Each row was made from one small tree. The marks that hang from a mark follow it in brackets, in alphabetical order. Every link used is in the known rows. Write each row's tree.
Known rows:
duda(bubid(takod) gife(domip)): [ 0.09  0.44 -0.09 -0.05 -0.77  0.14  0.05 -0.13 -0.07  0.06  0.21  0.10
  0.14 -0.51 -0.11  0.02  0.04  0.13  0.65  0.39]
denal(duda gife(bubid domip) kovun): [ 0.11  0.49 -0.10 -0.18 -0.48  0.11 -0.15 -0.04  0.04  0.11  0.50  0.11
  0.51 -0.59 -0.29 -0.05 -0.64  0.29  0.49  0.24]
denal(duda takod zefo): [ 0.11  0.57  0.08 -0.05 -0.23 -0.53 -0.01 -0.02  0.22  0.08  0.28  0.04
  0.30 -0.28 -0.25  0.05 -0.35  0.45  0.63  0.09]
bubid(kovun takod): [ 0.02  0.39 -0.23  0.02 -0.36 -0.07 -0.08 -0.10 -0.03  0.23  0.13 -0.28
 -0.07 -0.35 -0.15 -0.09 -0.22  0.41  0.52  0.24]
denal(bubid gife): [ 0.13  0.66 -0.03 -0.08 -0.02  0.07 -0.14 -0.02  0.13 -0.02  0.26  0.07
  0.25 -0.51 -0.22  0.12 -0.35  0.04  0.61  0.25]
zefo(bubid): [-0.03  0.15 -0.06  0.02 -0.47  0.04  0.04 -0.03  0.10  0.38  0.22 -0.02
 -0.12 -0.26 -0.13  0.02 -0.10  0.24  0.49  0.23]
bubid(takod): [ 0.03  0.40 -0.13  0.07 -0.25 -0.27 -0.01 -0.11  0.01  0.05  0.09 -0.17
 -0.04 -0.25 -0.16 -0.02 -0.06  0.36  0.47  0.23]
duda(bubid gife): [ 0.14  0.47  0.01 -0.08 -0.59  0.27 -0.14 -0.02  0.05  0.10  0.13  0.21
  0.15 -0.39 -0.11  0.18 -0.08 -0.02  0.67  0.39]
duda(bubid(kovun) gife): [ 0.13  0.47 -0.07 -0.11 -0.68  0.43 -0.19 -0.02  0.02  0.25  0.16  0.12
  0.13 -0.47 -0.10  0.12 -0.21  0.02  0.71  0.40]
denal(duda kovun takod): [ 0.12  0.49  0.04 -0.11 -0.41 -0.28 -0.21 -0.01  0.12  0.16  0.36 -0.04
  0.41 -0.28 -0.24  0.02 -0.61  0.44  0.51  0.22]
zefo(bubid(kovun)): [-0.04  0.14 -0.14 -0.01 -0.56  0.20 -0.01 -0.03  0.07  0.53  0.26 -0.11
 -0.14 -0.34 -0.13 -0.04 -0.24  0.29  0.53  0.24]
zefo(bubid(kovun takod)): [-0.06  0.14 -0.18  0.04 -0.51  0.00  0.01 -0.06  0.00  0.50  0.25 -0.19
 -0.17 -0.37 -0.15 -0.09 -0.17  0.36  0.59  0.23]
duda(gife(bubid(kovun) domip)): [ 0.08  0.28 -0.21 -0.13 -0.72  0.28  0.00 -0.15 -0.05  0.10  0.30  0.10
  0.13 -0.50 -0.15 -0.26 -0.22  0.19  0.59  0.32]
denal(kovun): [ 0.10  0.45 -0.03 -0.06 -0.41  0.13 -0.15 -0.03  0.05  0.17  0.26 -0.16
  0.16 -0.30 -0.17 -0.01 -0.43  0.29  0.41  0.28]
gife(bubid): [ 0.01  0.25 -0.14 -0.02 -0.40 -0.01 -0.03 -0.07  0.07 -0.02  0.26  0.06
 -0.02 -0.37 -0.19 -0.08 -0.11  0.26  0.45  0.24]
denal(duda): [ 0.07  0.37 -0.05 -0.02 -0.33 -0.17 -0.17  0.00  0.19  0.14  0.13 -0.02
  0.19 -0.11 -0.17  0.18 -0.22  0.33  0.37  0.24]
gife(bubid(kovun takod) domip): [-0.04  0.20 -0.34 -0.04 -0.73  0.04  0.15 -0.19 -0.09  0.10  0.40 -0.15
 -0.03 -0.59 -0.18 -0.32 -0.11  0.47  0.46  0.25]
duda(bubid(kovun takod)): [ 0.02  0.43 -0.16  0.00 -0.60  0.13 -0.08 -0.04  0.00  0.24  0.20 -0.13
 -0.03 -0.50 -0.13  0.11 -0.10  0.28  0.58  0.33]
denal(gife(bubid(takod)) zefo): [ 0.10  0.64 -0.07 -0.04 -0.02 -0.22  0.04 -0.07  0.04 -0.03  0.28  0.10
  0.16 -0.64 -0.30 -0.10 -0.30  0.22  0.75  0.10]
gife(bubid(takod) domip): [-0.03  0.21 -0.26 -0.01 -0.63 -0.12  0.19 -0.19 -0.06 -0.06  0.37 -0.05
 -0.02 -0.51 -0.19 -0.27  0.03  0.43  0.42  0.24]
duda(gife(domip)): [ 0.13  0.41 -0.09 -0.09 -0.57  0.14  0.03 -0.15 -0.02  0.07  0.14  0.07
  0.16 -0.30 -0.11 -0.11 -0.14  0.15  0.51  0.31]

Write each row's tree:
[ 0.12  0.70 -0.01 -0.14 -0.49 -0.17 -0.03 -0.04  0.08  0.07  0.33  0.28
  0.45 -0.56 -0.22  0.16 -0.40  0.26  0.61  0.21] : denal(duda(bubid) gife(domip) takod)
[ 0.09  0.31 -0.13 -0.03 -0.38 -0.07 -0.09 -0.12 -0.03 -0.04  0.17  0.13
  0.08 -0.38 -0.20 -0.15 -0.11  0.14  0.68  0.30] : duda(gife(bubid(takod)))
[ 0.10  0.31 -0.16 -0.10 -0.49  0.20 -0.15 -0.08  0.00  0.10  0.21  0.12
  0.09 -0.42 -0.17 -0.15 -0.28  0.11  0.67  0.31] : duda(gife(bubid(kovun)))
[ 0.10  0.59  0.12 -0.07 -0.43 -0.38 -0.02  0.03  0.23  0.10  0.34  0.13
  0.32 -0.42 -0.23  0.18 -0.26  0.37  0.70  0.15] : denal(duda(bubid) takod zefo)
[ 0.07  0.46  0.03  0.00 -0.15 -0.38 -0.08 -0.01  0.27  0.03  0.38 -0.14
  0.30 -0.40 -0.28  0.13 -0.16  0.36  0.66  0.18] : denal(bubid(takod) duda zefo)
[-0.01  0.20 -0.29 -0.09 -0.78  0.24  0.12 -0.15 -0.03  0.13  0.41 -0.06
  0.01 -0.56 -0.16 -0.27 -0.17  0.39  0.40  0.26] : gife(bubid(kovun) domip)
[ 0.06  0.27 -0.24 -0.09 -0.68  0.13  0.02 -0.18 -0.11  0.07  0.29  0.03
  0.10 -0.53 -0.17 -0.29 -0.17  0.25  0.64  0.31] : duda(gife(bubid(kovun takod) domip))
[ 0.11  0.56  0.11 -0.08 -0.18 -0.47 -0.05  0.00  0.31  0.00  0.45  0.02
  0.41 -0.43 -0.29  0.07 -0.33  0.37  0.73  0.13] : denal(bubid duda takod zefo)
[-0.02  0.24 -0.27  0.00 -0.44 -0.04 -0.05 -0.10 -0.03  0.10  0.28 -0.12
 -0.07 -0.49 -0.21 -0.19 -0.18  0.38  0.56  0.25] : gife(bubid(kovun takod))
[ 0.16  0.49  0.02 -0.13 -0.31  0.04 -0.22  0.02  0.27  0.20  0.39 -0.03
  0.42 -0.46 -0.24  0.08 -0.40  0.19  0.80  0.25] : denal(bubid(kovun) duda(gife) zefo)
[ 0.10  0.61  0.11 -0.08 -0.11 -0.44  0.01  0.02  0.20  0.29  0.36  0.23
  0.35 -0.48 -0.31  0.06 -0.54  0.30  0.83  0.04] : denal(duda gife takod zefo(bubid))
[ 0.17  0.77  0.05 -0.17 -0.14 -0.18 -0.02 -0.04  0.03  0.01  0.51  0.14
  0.40 -0.77 -0.35 -0.21 -0.76  0.28  0.84  0.09] : denal(gife(bubid) kovun takod zefo)
[ 0.19  0.80  0.07 -0.13 -0.07  0.08 -0.09  0.00  0.07  0.16  0.32 -0.03
  0.34 -0.57 -0.27 -0.01 -0.67  0.19  0.67  0.15] : denal(gife kovun zefo)
[ 0.10  0.46 -0.12 -0.06 -0.63  0.24 -0.17 -0.05 -0.05  0.22  0.16  0.03
  0.09 -0.51 -0.13  0.07 -0.15  0.10  0.77  0.39] : duda(bubid(kovun takod) gife)
[ 0.02  0.26  0.06 -0.01 -0.38 -0.21  0.01  0.03  0.26  0.38  0.31  0.00
  0.14 -0.26 -0.22  0.12 -0.21  0.35  0.58  0.13] : denal(duda zefo(bubid))
[ 0.14  0.66 -0.03 -0.16 -0.21 -0.09 -0.13 -0.05 -0.03  0.00  0.43  0.17
  0.35 -0.67 -0.30 -0.17 -0.73  0.24  0.70  0.19] : denal(gife(bubid) kovun takod)
[ 0.14  0.41  0.01 -0.10 -0.36 -0.07 -0.36 -0.02  0.13  0.09  0.42 -0.10
  0.52 -0.42 -0.27  0.07 -0.46  0.21  0.70  0.37] : denal(bubid(takod) duda(gife) kovun)
[ 0.07  0.44  0.11 -0.08 -0.44 -0.18  0.09 -0.03  0.09  0.35  0.50 -0.07
  0.17 -0.52 -0.25 -0.17 -0.53  0.41  0.74  0.13] : denal(kovun takod zefo(bubid))
[ 0.12  0.63 -0.09 -0.19 -0.45 -0.02  0.02 -0.12 -0.09 -0.01  0.53  0.14
  0.38 -0.75 -0.28 -0.28 -0.68  0.31  0.63  0.20] : denal(gife(bubid domip) kovun takod)
[ 0.11  0.39 -0.03 -0.10 -0.73  0.13 -0.12 -0.03  0.12  0.14  0.23  0.18
  0.33 -0.33 -0.13  0.20 -0.12  0.16  0.53  0.36] : denal(duda(bubid gife(domip)))
[ 0.14  0.65 -0.04 -0.18 -0.38  0.17  0.08 -0.08  0.00  0.07  0.54  0.04
  0.37 -0.78 -0.29 -0.21 -0.59  0.26  0.64  0.15] : denal(gife(bubid domip) kovun zefo)
[ 0.03  0.34  0.03 -0.02 -0.42 -0.06  0.05 -0.03  0.06  0.38  0.43 -0.22
  0.08 -0.49 -0.23 -0.11 -0.36  0.39  0.67  0.18] : denal(kovun zefo(bubid(takod)))
[ 0.06  0.36 -0.10 -0.07 -0.37  0.05 -0.26  0.02  0.24  0.21  0.34 -0.13
  0.28 -0.33 -0.20  0.15 -0.33  0.28  0.51  0.29] : denal(bubid(kovun) duda)
[ 0.21  0.85  0.14 -0.17 -0.08 -0.34 -0.16  0.02  0.15  0.14  0.42  0.09
  0.60 -0.55 -0.35  0.03 -0.85  0.35  0.77  0.09] : denal(duda gife kovun takod zefo)
